Known rows, with every way that one mark hangs from another
{nusu dete}: [ 13.5 -30.8 -15.0  18.3 -29.4  55.3  32.1   8.3  -4.4 -12.4 -17.9  19.0
  23.5 -22.9 -13.5 -17.7  27.5   4.9  -6.7]
{dete {gomov dase {tasup sedofe}} nusu}: [ 13.1  55.9 -24.2 -27.5  -4.1  -1.4 -43.2   6.8 -12.8  -4.5   5.5  -8.1
  21.5  -7.3  10.5  -6.0  12.9 -49.8   3.9]
{gomov dase {tasup sedofe}}: [ 32.1  33.5 -18.2   4.8 -14.2  17.7 -17.5  12.4 -23.5  -1.4  13.1  12.4
  18.1  -6.2 -15.7 -11.6  -6.6 -35.2   2.0]
{gomov dase dete {tasup laguv}}: [-24.8  15.1 -11.0  16.6  12.7 -36.4 -11.4  25.8 -18.7   4.8  34.3  -5.3
   1.6  -9.2  -8.9  -5.2 -18.0 -20.0   6.3]
{laguv tasup}: [ 44.6 -11.6   0.4  -0.1 -12.3  53.3  33.5   4.9   2.0  -1.9 -22.2  10.4
   5.7   2.8 -17.1  19.6 -13.4 -21.1 -20.5]
{tasup laguv sedofe}: [ 18.9  15.1  -3.7  18.5   2.9  62.2  13.4 -12.8 -19.6 -16.5  -8.4   9.5
  61.4  23.5 -53.5  16.0  52.6  -0.1   7.2]
{dete gomov nusu}: [  9.1  26.5  -5.5 -12.6   0.4  17.1  -4.1 -14.0  26.9 -10.9 -38.5   5.6
  28.2 -14.5   0.3   6.2  51.7 -17.8  -9.0]
{vodo {dase {gomov dete tasup}}}: [-22.5 -40.4  10.0  -3.8  -3.3 -29.9  25.1 -12.0  -2.6  28.4   2.2 -29.5
 -26.8  23.8  -8.0  -1.6 -38.4  19.5  13.2]
{vodo {dase gomov}}: [-13.3 -27.2   5.5   5.6  -2.9  25.3  43.0 -30.7  29.0   6.9 -23.3  11.3
   2.7  31.9  -5.6  21.3  35.0  47.5   4.2]
{dete nusu}: [  2.1   7.6  -1.2  15.3 -10.4  33.4 -13.8 -11.6  22.1 -21.8 -23.1  20.9
  29.6   8.3 -13.6  12.6  33.1 -25.0 -22.0]
{gomov tasup}: [ 20.6  -8.9   9.1   9.0 -11.2  -8.8   2.7   1.6   0.1  -5.0 -21.0   5.8
   4.3  -6.8 -27.7  -3.6  10.6 -20.8   3.0]
{dase {gomov {dete nusu}} vodo}: [-16.6 -21.5  30.5  11.5   5.0  14.7  15.5 -22.5  32.6  -0.1  -5.1   5.0
 -32.8  22.7  23.5  14.6 -28.8  40.5 -23.4]
{gomov dase {dete nusu} {tasup laguv}}: [-49.4  21.6 -14.7  10.5  12.0 -37.1 -49.1  22.8 -11.2  -8.4  42.6  -7.5
   6.3  10.6   4.3   6.1 -15.5 -44.1  -5.8]
{dete {gomov {dase vodo} tasup} nusu}: [ -7.9  28.5   0.1 -17.5  19.4 -30.8 -46.5  -2.8  27.0  -8.0   8.1  19.3
 -26.8  -7.1  45.5  13.0  15.8  -0.9  -9.2]
{vodo dase}: [  4.7 -15.0  -7.9  15.4  -1.2  37.7   9.8 -21.2  13.7  -1.5  -7.1  17.4
  30.4  11.8 -27.8   9.4  39.6  12.5  -5.7]
{gomov dase dete}: [ 13.9  27.8 -19.5  22.1  -4.1  12.6  13.5  16.7   2.2  10.0  16.1  15.9
   5.5 -40.2   2.4 -25.2 -25.5 -16.5 -19.2]
{sedofe tasup}: [ 32.5 -14.1  -6.4   2.7  14.3  -4.8  18.9   0.2  19.9 -18.0 -20.7  16.7
  36.7  -1.1 -35.8   2.2  20.0  16.0  -5.7]
{gomov {dase vodo} dete tasup}: [  8.2   1.2   6.2  16.2  12.5 -24.5 -15.8  13.1   0.5  11.0  37.3  14.4
 -39.5 -22.2  18.4 -14.9 -53.9   4.7 -14.9]
{nusu {dete gomov}}: [ 19.1 -12.4 -17.4  -8.5 -18.3  38.2  42.7   7.8  -1.3  -1.7 -34.4   3.4
  22.5 -46.3   2.0 -23.2  45.2  14.9   7.1]
{dete {gomov dase tasup} nusu}: [ -9.2  43.8 -18.0 -24.3   3.1 -36.3 -40.3  10.7  15.0  -5.4  -5.2   3.1
   2.0 -20.1  27.5  -0.5  21.7 -40.8  -0.6]
{dase {gomov dete tasup} vodo}: [  0.6 -36.4  41.3   5.4   5.5 -29.8  31.9 -11.8   9.2  17.2  -5.5  -7.6
 -56.5   8.7  10.3   0.8 -52.2  43.8   0.7]
{sedofe {tasup laguv}}: [  1.9 -14.8  -5.3   7.4  31.9 -11.4  11.5   0.3  13.4 -24.3  -9.6  13.0
  51.9  24.0 -43.7  26.3  51.4  28.5   8.0]
{dete gomov}: [ 32.0  21.1  -1.3  -7.8   0.3  17.7  32.7  -9.1  16.4   2.0 -45.1   7.5
  22.8 -33.4 -11.3  -5.2  50.2   4.6   0.8]

Rows
[-40.1 -23.6  -0.6   0.8  -3.9  11.5   9.3 -22.0  18.7  11.7   3.0 -16.0
  -1.4  35.9   6.5  11.9 -14.6  16.3  -9.6]	{vodo {dase {gomov {dete nusu}}}}
[  3.4 -10.5 -16.3 -20.3  -9.1  21.6   8.4  11.1 -49.2  -3.9  -5.4 -28.0
  39.9  -2.0 -23.3 -10.1  43.2  -1.7  38.8]	{nusu {dete {gomov {tasup laguv sedofe}}}}
[ 15.0  10.3  -4.1   2.0 -14.9  12.7 -34.3   3.0 -36.5   0.1  15.5 -32.4
  23.8  11.6 -32.8 -17.4 -50.9 -64.4  -7.4]	{gomov {dete nusu} {tasup sedofe}}
[-16.0  20.9   6.5  -8.7  38.0 -37.5 -17.1  -1.5  13.7  -5.5  11.1  17.8
 -15.9  -4.1  24.5  22.4  45.0  34.4  13.9]	{dete {gomov {dase vodo} {tasup laguv}}}
[-28.7 -23.6   5.8  -8.0   7.3   9.4  10.8 -26.3 -19.2   5.1   4.2 -20.0
  19.8  74.2 -31.9  35.4  33.3  32.3  34.6]	{vodo {dase {gomov {tasup laguv sedofe}}}}
[  1.4   3.4 -29.3 -17.4 -18.1 -16.2   6.0  29.2 -13.0   3.7  -0.5   1.8
  -4.9 -48.4  30.7 -29.3  15.1  -6.7  14.9]	{nusu {dete {gomov dase tasup}}}
[ -8.5 -11.5  17.1   0.5   0.1  -5.3  27.0  -2.2 -36.5  14.9   1.9 -39.3
   6.6  34.0 -32.2   4.2 -25.0   8.6  27.0]	{dase {gomov dete {tasup laguv sedofe}}}
[-16.6  24.7 -16.3   7.4  -8.0 -32.2 -44.5  23.1  -3.9   0.1  31.7  -3.7
  -8.0 -11.9  11.5 -15.6 -46.7 -57.3 -17.5]	{gomov dase {dete nusu} tasup}
[ 13.0 -22.0 -10.9 -18.0 -20.9  -5.5  19.4  15.7 -16.5   3.5 -26.3 -12.9
   5.7 -38.7   2.6 -26.2  23.4  -2.6  20.0]	{nusu {dete {gomov tasup}}}
[  8.1 -26.8  35.0  16.0   6.8  15.2  50.7 -18.2  25.1  12.8 -12.1   8.2
 -39.7   2.4  12.4   2.5 -30.2  61.4 -12.9]	{dase {gomov dete} vodo}
[ -6.4  29.0  -5.2 -24.4   9.2   0.9 -36.2  -7.2 -21.8 -15.5 -11.7 -27.4
  46.9  28.3 -27.0  21.8  50.9 -33.5  25.2]	{dete {gomov {tasup laguv sedofe}} nusu}
[-11.3  34.2 -23.0  17.1  -5.8  12.6 -23.3  14.3   9.8  -4.1  24.0  14.6
  12.1 -19.6  14.4 -12.0 -24.1 -39.2 -31.5]	{gomov dase {dete nusu}}
[  3.3 -35.5  44.4   3.8   3.8 -17.0  27.7 -23.2  27.3  -0.1 -23.3  15.0
 -48.4  24.4  12.3  20.9  -1.0  51.7   3.2]	{dase {gomov tasup} vodo}
[-17.8   7.3   1.9  12.6  12.2 -25.5 -53.6  10.1   5.8  -2.2  43.7  10.6
 -35.0  -0.2  29.9  -3.0 -54.5 -18.1 -25.1]	{gomov {dase vodo} {dete nusu} tasup}
[ -3.8  40.3  -5.5  -7.6  20.3  12.9 -26.5 -11.0  41.0 -13.7   0.0  36.4
  -7.0 -14.5  46.0  14.2  39.2  16.8 -21.8]	{dete {gomov {dase vodo}} nusu}
[ -1.1  -1.6  12.6  -9.3 -17.4   0.9  -0.4  -4.4 -22.5   8.5  -1.0 -38.8
  -3.7  28.2 -10.8  -3.5 -54.0 -27.2   3.4]	{dase {gomov {dete nusu} {tasup sedofe}}}
[-48.2 -34.8   7.1  -8.4  -3.6 -31.5 -12.5 -14.5   5.3  15.3  11.1 -32.9
 -21.5  42.9   5.0  10.6 -37.7  -2.4   2.6]	{vodo {dase {gomov {dete nusu} tasup}}}
[-24.4 -32.0  37.4   0.1   6.1 -30.3  -7.2 -13.9  17.4   4.2   2.2 -12.7
 -53.6  30.5  22.8  13.6 -50.8  20.9 -10.8]	{dase {gomov {dete nusu} tasup} vodo}
[-26.6 -36.6  45.1   6.5  22.7 -22.8  21.9 -22.3  19.4  -8.3 -16.4  12.8
 -32.7  48.8   1.7  43.8  30.3  66.2  16.9]	{dase {gomov {tasup laguv}} vodo}
[  3.5  -9.2 -11.8 -13.7  -1.2  -9.8  -2.4  16.5  -0.6  -0.9  11.6  18.3
 -30.8 -39.7  46.9 -18.9  11.4  31.0   6.3]	{nusu {dete {gomov {dase vodo} tasup}}}
[-18.6 -23.8  -7.9 -14.6  -4.3 -12.4  14.1  15.5 -23.0  -5.7 -17.3 -17.1
  18.1 -14.8  -6.5  -5.3  54.6   8.5  33.5]	{nusu {dete {gomov {tasup laguv}}}}
[  6.5  17.5 -12.3  12.2  -5.3 -28.1  -7.6  24.7 -11.4  14.5  23.1  -1.4
 -13.3 -32.2   1.3 -27.7 -47.4 -32.5  -7.4]	{gomov dase dete tasup}
[ 35.2  -9.6 -17.7 -25.2 -28.4  28.1  15.0  11.5 -44.8   3.1 -17.3 -23.8
  24.7 -26.3 -14.1 -31.2  14.6 -13.6  24.5]	{nusu {dete {gomov {tasup sedofe}}}}
[ 14.5  22.3   4.5 -13.1  21.2 -27.8 -10.7   0.0  18.6   3.2   0.3  22.9
 -32.5 -28.6  30.5  -0.8  13.9  22.7   1.4]	{dete {gomov {dase vodo} tasup}}
[  4.1  37.2 -22.3   1.9 -13.4   4.8 -48.6  18.3 -32.3   0.7  40.7 -15.4
  13.5  -0.1  -3.6 -21.3 -57.0 -66.7 -12.2]	{gomov dase {dete nusu} {tasup sedofe}}
[ 14.6  11.3  -0.9  28.1  11.0  17.3   4.5   3.9  12.8   4.7  29.0  32.0
 -21.2 -27.8  20.6 -12.7 -33.3  22.1 -28.4]	{gomov {dase vodo} dete}
[ 24.3 -24.0  32.1  -0.5  -2.4   5.3  27.4 -15.1 -17.7  18.1   3.0 -17.9
 -37.0  20.4  -5.8  -6.4 -63.1  32.8   6.5]	{dase {gomov dete {tasup sedofe}} vodo}
